Known rows, with every step that occurs:
zimuz/vebut: [ 13  28  16 -16  25  43  20  -8   1   5   6  -1  22  31   4  18  32  23
 -16  24  31   0 -12 -12 -27  -6   7 -16  -1   0 -11  11  18   0  23  54
  24  37  -7   2  14 -23]
limike/dumo/fugu/zimuz/vebut/devi: [-24  10  13 -11  37  47  -4  -5  -7 -45  16 -18  56  37  11  -7  54  20
 -18  28  21  11  -8 -52 -23 -10  19  -7   2 -35  17  29 -35 -15  26  83
  18  39  17   8  18 -13]
vebut/zimuz: [ 28   7  12   5  51  31  -3 -10  25  -2  17  -8  29  36  12  22  47  17
 -32  22   0  16  -2 -25 -22   2  20 -28   3  15  -5  12 -22  26  11  40
  15  38   5  16   9 -38]
lakugiz/tepo: [ 14   2  17   0  30  28   0  -2  11 -17   9  -6  28  28  17   9  30   9
 -30  26  29  -2 -14 -30 -31  -4  15 -20  -3   8 -11  -2  33   7  17  39
  28  32  -7   6   3 -46]
fiva/limike/dumo/fugu/zimuz/vebut/tasit/zemi/pive: [  5  13   2   8  43  51  12 -11   0 -62  13 -31  -7  16   8  11  46  56
  18  33  57 -10 -21 -32 -36 -21  14 -16 -18  -2  24  36 -24 -42  24  63
   3  43   3   1  -7   6]
zemi/tasit/vebut: [ 18   1  20  -7  38  48   2 -10  -4 -16  -1  17  12  17  12  23  27  18
 -35  22  11  -1 -33 -29 -16  -8  23 -27  -1   6 -30  10  19 -15  28  22
  18  40  -7   2   6 -20]
limike/dumo/fugu/zimuz: [ -5  -8  16   9  56  37  -4 -13  10 -65  18  -9  35  36  20 -15  46  22
  -4  29  13  -1 -16 -42 -21 -10  42 -14   3 -15  20  13 -38  18  22  48
  18  33  17   7  19 -25]
zimuz/vebut/devi: [ -5  28  15 -26  11  41   8  -3  -1  16   9  -5  48  34   2  17  38   9
 -35  25   1  12 -10 -26 -25   0 -10 -18   1 -20 -16  20  12 -19  20  71
  21  39  -3  11   3 -23]
tasit/vebut/zimuz: [ 32  18  10   2  60  43  -4  -8   9   4   1   4  31  24  10  31  51  21
 -43  24  14  13  -5 -34 -23  -2  31 -24   0  14  -7  12 -13  -1  18  37
  17  42  -1   9  10 -39]
pive/zemi/rigub: [ -1   9  19 -17 -19  28 -12 -22  29 -14  16  -3   3  34  11   5  31  18
   3  21  10  -3   6 -18 -15 -14  -2 -27 -15   9 -33  23  39  42   6  32
  14  33 -10   8   4 -39]
pive/zemi/tasit/vebut/zimuz/fugu/dumo/limike/fiva: [ -2  -6  10 -14  39  38  -5   8   5 -52   0 -13  15   7  10  45  44  41
  15  30  85  11  13 -55 -11 -27  50 -26 -20 -31  -2  45 -37 -14  19   0
  16  46  -3  13  -7 -14]
fugu/dumo/limike/fiva/puza/tasit: [-32   6  15 -18  16  19  30  -6   1 -39   1  12  13  20   9  15  15  37
  23  44  17   1  -2 -41 -18  -3  25 -17 -26 -42 -23  21  19   5  26  -7
   1  36   3  14 -20 -42]
tasit/zemi: [ 13  21  14  -4  36  31   9 -14  14  -3   5   4   7  27   8  17  26   2
 -21  34  -9  -6 -13 -21 -34 -11   8 -25  -6  -4  -2   9  13  17   5  33
  20  36 -15   7  -4 -30]
limike/dumo/fugu/sokezas: [-13 -16  24   7  60  50   6 -11  29 -51  19 -13  45  35  16 -11  43  32
  -2  23  29 -10 -15 -24 -28 -10  30 -33  -3 -22  30   6 -18  -3  23  62
  16  39   8  10  14 -29]
zemi/tasit/vebut/devi: [ -1   2  18 -15  20  46 -10  -6  -8  -4   2  11  40  19  10  20  33   5
 -53  21 -17  11 -30 -43 -14   0   7 -31   2 -14 -35  18  12 -35  26  37
  16  42  -3  10  -5 -19]
sope/geruvop: [ 14  24  21 -25  42  31  -1 -19 -21 -14  10  18  39  44  20  -1  25   9
 -19  26   2  -3 -12 -18 -27  -1   5 -20   3   1 -15   2  32  22  18  15
  32  33 -14   1   6 -34]
fugu/sokezas: [ 14 -12  22 -12  63  46  11 -13  33   0  14  -2  38  25  11  15  48  20
 -19  24  15  -1  -7  -5 -29  -1  17 -37  -4 -12   1   7   5  28  13  44
  19  37  -4  11   6 -36]
rigub/rozo: [  7 -16  16 -15  -7  18  21  -9  15  -7  14  -1  26  27  16  10  20   7
   5  22  -3   5 -30 -31 -30   3  15 -22   0 -15  -9   4  21 -15  27  33
  17  36  -8  14  -4 -47]
puza/dumo/fugu/zimuz/vebut: [ -4  -6  11  -2  12  59  21  -3  -7 -57  22 -14  45  34  16  11  49  34
  -8  26  55   1  -1 -36 -34 -15  32  -6   8 -12  -1  18 -12  11  24  52
  19  36  13   2  34 -10]
vebut/tasit: [ 18   1  19  -1  32  30  19  -6  12 -14  13  12  30  23  11  12  27  16
 -19  25 -12   4 -28   0 -26   5  14 -35   5  -2  -9  12  -1 -18  20  32
  18  33  -2   9  -5 -29]
sokezas/fugu/zimuz/vebut/devi: [ -5  11   8 -28  24  57   1 -10   5   8   7 -19  64  26  -1  16  57   0
 -14  27  48  19 -17 -34 -21  -5  -4 -11   0 -30 -11  35 -23 -36  16  57
  23  41  14   7  13 -17]
zimuz/fugu: [ 21   4  20 -14  27  36  -1  -7  15 -25  10 -13  36  31   2   0  38  12
 -23  23  34  -2 -10  -8 -22  -1  18 -22  -1 -12  -1  14   7   3  11  36
  33  31   3   7   6 -21]
tasit/vebut/zimuz/fugu/dumo/limike/fiva/puza: [  5  25   4 -14  51  25   4   3  10 -32 -14  -5  36  19   0  29  51  47
  14  44  79  14  23 -45 -19 -10  52 -17 -26 -31   7  36  -4 -21  19  16
  10  40   4   9 -12 -42]
puza/tasit/vebut/zimuz/fugu/dumo/limike: [ 13  -4  11 -13  69  48  16   0 -33 -54   5  -6  42   8  12  35  53  27
 -26  33  81  15  -3 -61 -19   3  37 -19 -18 -30   3  27 -17 -12  27   0
  20  44  21   7   1 -27]
limike/fiva/puza/dumo/fugu: [-30   1  12   7 -39  33  10  -3  38 -55   9  -7  29  47   5  -8  16  43
  15  31  20  -8   5 -23 -31 -18  35 -17   0 -18 -11  14  15 -22  17  34
   6  33  -4  16   5 -28]
sope/geruvop/rozo: [ 13  10  16 -24  44  33   5 -13  -2 -16  15  30  44  46  21  11  27   4
   4  20  -9   2 -44 -24 -37   7  22 -23  -6 -18  -4   7  59  22  26  13
  33  33 -22   7  -2 -41]
zemi/tasit: [ 16 -10  22  -3  26  36   2 -13  13 -21  15   6  10  28  16  14  22  12
 -25  20  -3   2 -31 -20 -14  -2  14 -30   1   6 -28   9   9  15  21  24
  17  36   1  10   4 -19]
zimuz/fugu/dumo/limike/fiva/puza: [-12  17  13 -22  21  11  13   1  17 -42  -3  -5  34  28   1   3  32  36
  33  45  57   0  10 -29 -18  -8  33 -18 -24 -45   0  27  19  -3  16  14
  15  32   2   9 -19 -36]
zemi/rigub/rozo/geruvop/sope: [  3  13  16 -30 -42  23  -1 -38   8 -33  -3  19   2  38  22  33  29  16
   7  17 -23   1 -36 -16 -20  -2  12 -31 -15 -13 -12  27  55  23  28  44
  26  37   8   3  18 -57]
fiva/puza/dumo: [ 15   1   8  12 -11  25  20  -7  11 -32   8   0  25  32  15   1  23  22
 -11  33  -2  -5   8 -38 -29  -8  11 -23   0  13 -30   6  55  10  21  28
   3  30  -5  16  14 -43]
dumo/limike: [  2  23  19  -8  41  26   8  -9  15 -25  17   8  19  30  15  16  29   3
  -9  35  13   4 -18 -19 -24   0  11 -29  -3 -10 -16  -1   2  -8  22  22
  14  37   8  -4 -13 -40]
vebut/zimuz/fugu/sokezas: [ 36 -24  17  -7  80  53  -3  -9  45 -17  19 -29  51  27   4  23  72  26
 -30  19  66  14  19  -6 -28   1  29 -35  -8 -10  22  25 -27  25   5  51
  25  40  10  18  11 -26]
fiva/limike: [ 21  15  14 -14  30  28   9 -12  19  -2  14 -12   9  27   8  10  27   5
  -7  31  19   3 -14 -38 -35  -1   9 -31  -9  10 -16   9  15  -8  15  36
  17  32   0   4 -11 -42]
rozo/geruvop: [ 31  20  20  -9  40  29   1 -21  12 -27   6  16  23  39  18  21  25   8
 -13  27 -23  -5 -20  -7 -25   3  17 -26  -2   6  -3   7 -11  22  20  23
  26  34 -12   6  15 -26]
devi/tepo: [ -9  -1  16 -12   7  33  17 -12   3 -16  14   9  45  30  16  10  30  13
 -28  26  10   2  -1 -36 -28  -2   5 -24   7   6 -13  -2  24  23  19  47
  22  34 -18  15   9 -49]
puza/dumo: [ 14  -2  12   4  15  36  10  -3   7 -34  15  -2  30  32  22   7  27  22
 -28  24 -11  -7  -9 -42 -22 -10  20 -27  13   3 -17   3  33  14  19  36
  16  33  -4  18  20 -34]

Rows:
[ 17  18  13   6  25  31 -10 -16  16  -8   5  -8  -1  29   7  15  36  31
 -26  24 -20 -17 -28  -3 -18 -12  -6 -25  -7   6 -11   5  18  29   5  37
  11  39 -16  13  -7 -16] => tasit/zemi/pive
[ 25  11   6  -4  44  46  15 -11   2 -14   5  -4   2  11   5  34  55  49
 -14  28  18  -4 -17  10 -23 -11   3 -16  -8  -1  -2  31  -7  12  14  48
   9  42 -11   6   0   4] => fugu/zimuz/vebut/tasit/zemi/pive
[  9  -1  15  -6  31  36  14  -8  -4  -6   6  -8  60  29   8  -2  35  15
  13  26  30  -3 -44 -45 -16  -5  10 -28  -3 -15   0  16   4   5  17  22
  24  36   6  15  14 -36] => sokezas/fugu/dumo
[ 17  -7  11  -7  44  47   1 -18  22 -14  11 -10  40  26   8   6  48   0
   0  29  38   7 -26 -23 -20  -6  20 -19   2 -10  -7  20 -26  -3  10  21
  23  35  14   5  14 -29] => sokezas/fugu/zimuz
[ 16  11   9 -19  37  60  17 -15   6  -3   4 -13  36  24   2  18  51  13
   5  28  76   7 -18 -20 -22 -11  14  -9  -2 -12  -6  27 -15 -16  19  40
  25  39  10  -2  24 -18] => sokezas/fugu/zimuz/vebut
[ -1 -11  21  -2  36  39   0 -15  14 -40  23  -5  45  38  11  -1  51   8
  -8  28  24   8 -18 -12 -31   1  30 -17   1 -12   1  10 -48  25  12  30
  21  32  17   0   9 -22] => dumo/fugu/zimuz
[  4  12  10 -19  65  23  -7   6  23 -40  10 -19  39  30   9  26  49  42
  10  33  55  13   8 -41 -11  -8  49 -24 -10 -39  22  33 -34  14  11  29
  24  40  14  18  -8 -32] => vebut/zimuz/fugu/dumo/limike/fiva
[-22  21  13 -21  33  30   9  -2  20 -22   2  -3  40  29   7  13  25  28
  39  35  43  -3 -36 -42 -11 -17  27 -27  -7 -48   4  20 -11 -33  18  14
  20  41   8   9 -11 -38] => sokezas/fugu/dumo/limike/fiva
[ 33  -2  13   6  57  49  -3 -10   5 -13   4   5  16  20  15  39  43  24
 -43  19  20  16 -16 -37 -15  -5  31 -30   0  20 -23  18 -14  -5  24  25
  13  45   2  10  10 -23] => zemi/tasit/vebut/zimuz
[ 36 -10  12  -3  62  28  -3  -1   0 -24  13 -23  60  30  10  11  59  30
 -19  22  39  13  -1 -45 -17   3  31 -25  -5  -7  17  28 -19  50  10  36
  28  35  11  24  15 -29] => vebut/zimuz/fugu/dumo
[ -6  20  13 -11   0  19   4 -11  42  -1  -4   6  12  35  -2   4  20  30
   6  34  -4  -1   5  -5 -21  -9  26 -19 -10 -10 -19  17  19  -1  13  31
  10  31 -14  15  -9 -41] => limike/fiva/puza
[ 18  20   8  -6  51  26   2  -9  15 -27   9 -17   0  26  18  -5  22  16
  -4  32   7  -7 -11 -68 -26 -12  19 -29  -6   8   2  11  20 -18  25  49
  14  34  -1  12  -1 -46] => fiva/limike/dumo
[-12   6   4 -13  33  26  17  -5  13 -54  -1 -13   6  16  -1  36  33  37
  14  48  67  10  28 -48 -28 -12  33 -14 -38 -46   9  45 -13   5   7  -4
   6  42   6  19 -21 -27] => vebut/zimuz/fugu/dumo/limike/fiva/puza/tasit/zemi
[ 19 -14  11  -2  45  38   6   3 -19 -56   9 -13  25   3  16  40  51  20
   2  31  88  14   8 -62 -19 -14  30 -30 -21 -10  -9  34 -25  -1  24  -6
  14  45   5   6   1 -15] => pive/zemi/tasit/vebut/zimuz/fugu/dumo/limike
[-22  13   2  -8  29  46  22  -6   3 -27 -13   0  31  12   1  37  33  40
  23  41  80  15  -6 -61 -17 -11  36 -16 -27 -35 -14  36 -12 -63  28 -14
   0  49  14  11 -10 -41] => sokezas/fugu/dumo/limike/fiva/puza/tasit/vebut/zimuz
[  6   5   6 -11  48  31   2   1   6 -49 -10  -2  24  15   5  36  44  50
  12  39  82  16  12 -50 -11 -12  51 -22 -25 -24  -8  42  -5 -24  26   3
   7  44   8  10 -13 -25] => zemi/tasit/vebut/zimuz/fugu/dumo/limike/fiva/puza
[-20   0   8 -36  13  45  13  -9 -15  -3  14  -3  71  24  13  23  58  11
 -42  30  23  21  17 -53 -29  -1  -3 -10   4 -20 -14  22   1  20  20  78
  21  38 -10  15  15 -34] => fugu/zimuz/vebut/devi/tepo
[-12   8  20  13  30  36  -1  -9  10 -56  16  -8  33  43  15 -20  25  24
  -6  24   8 -10 -26 -34 -22 -10  27 -22   4 -10  16   3 -14 -13  25  52
  19  35   9   8  11 -27] => limike/dumo/fugu
[ -8  16   6 -16  22  46   4  -4  24 -48  -9  -6   5  14  -6  37  37  36
 -13  39  88  15  31 -24 -23  -8  44 -10 -27 -33 -14  34 -11 -68  21   2
   9  44  10   4 -18 -29] => dumo/limike/fiva/puza/tasit/vebut/zimuz/fugu
[ 13  -3   7  -5  45  38  24  -5 -28 -52  -3  -3  38   8   6  29  51  29
 -10  42  88  18  14 -57 -25   6  29 -15 -31 -20 -11  31   5 -17  28  -8
   6  41  18   6  -4 -35] => fiva/puza/tasit/vebut/zimuz/fugu/dumo/limike
[ -6  12  15   5  29  35   3 -10  15 -54  18 -24  15  37  11 -16  22  18
   9  30  31  -7 -22 -57 -35 -11  24 -25  -7  -1  14   9 -10 -38  27  51
  14  34  12   3  -3 -34] => fiva/limike/dumo/fugu
[-19  19   9 -12  17  31   4   4  33 -50  12   1  10  31  22  21  17  35
   0  32   4  -7  -2 -39 -17 -23  37 -26   9 -28 -13   7  17 -24  21  30
  12  39   0  12  -5 -37] => puza/dumo/limike/fiva
[-28  20  12 -29 -26  34  -2 -30  41 -23  -6   9 -30  30  -3  17  10  42
   4  35   5  -6  11 -17 -19 -17  11 -13 -33 -23 -32  39  66  18   0  19
   3  36 -14  15 -16 -36] => limike/fiva/puza/tasit/zemi/rigub
[ 10  -5  19  -2   6  43   8  -8  -4 -16   2   9   2   9  13  26  25   9
 -17  23  21  -4 -12 -29 -23 -19  15 -28  -9  10 -37  16   7 -12  24   7
  15  39 -21   4   6 -16] => pive/zemi/tasit/vebut
[ -7  10  13  -1  50  50  11  -9  -4 -56  13 -13  33  34  14  -4  48  33
   2  29  48  -1 -10 -36 -24 -15  35  -4   0 -17  21  20 -28   3  30  67
  22  36  13   1  27 -14] => limike/dumo/fugu/zimuz/vebut
[-25  23  10 -13  11  21  19  -7  24 -21  -6  -1  35  29   1   5  22  29
  55  45  55   0 -18 -38 -17 -14  19 -23 -20 -37  -9  23  11 -38  20   4
   6  38   6   8 -17 -47] => sokezas/fugu/dumo/limike/fiva/puza
[ 18  27  11   0  16  43  19  -7   0  -6   3  -4  -2  18   0  31  35  51
 -15  23  14 -12 -29  16 -26 -12 -11 -23  -7   3  -6  22  17 -19  17  52
  11  43 -18   7  -7   3] => zimuz/vebut/tasit/zemi/pive
[ -6  10   9   4  55  52  28  -8  -7 -61   8  -2  18  19  11  11  40  34
   7  38  43  -3 -15 -26 -37 -20  32 -13  -6 -21  34  35 -34 -27  25  59
  17  40   3  -1  11  -1] => limike/dumo/fugu/zimuz/vebut/tasit/zemi
[-23 -13   8   4 -11  34   5  -7  36 -62  12  -9  33  39  10  -2  36  41
  15  36  22   1  15 -28 -29 -18  50  -9  -1 -23  -9  23  -8   9  12  29
   5  31   5  14  12 -27] => limike/fiva/puza/dumo/fugu/zimuz
[ 38 -11  14 -12  85  65  -2  -6  27 -10   2 -18  52  16   2  33  75  30
 -40  21  79  12  19 -16 -29  -3  40 -32 -11 -10  19  25 -18  -5  11  48
  27  43   3  11  13 -28] => tasit/vebut/zimuz/fugu/sokezas
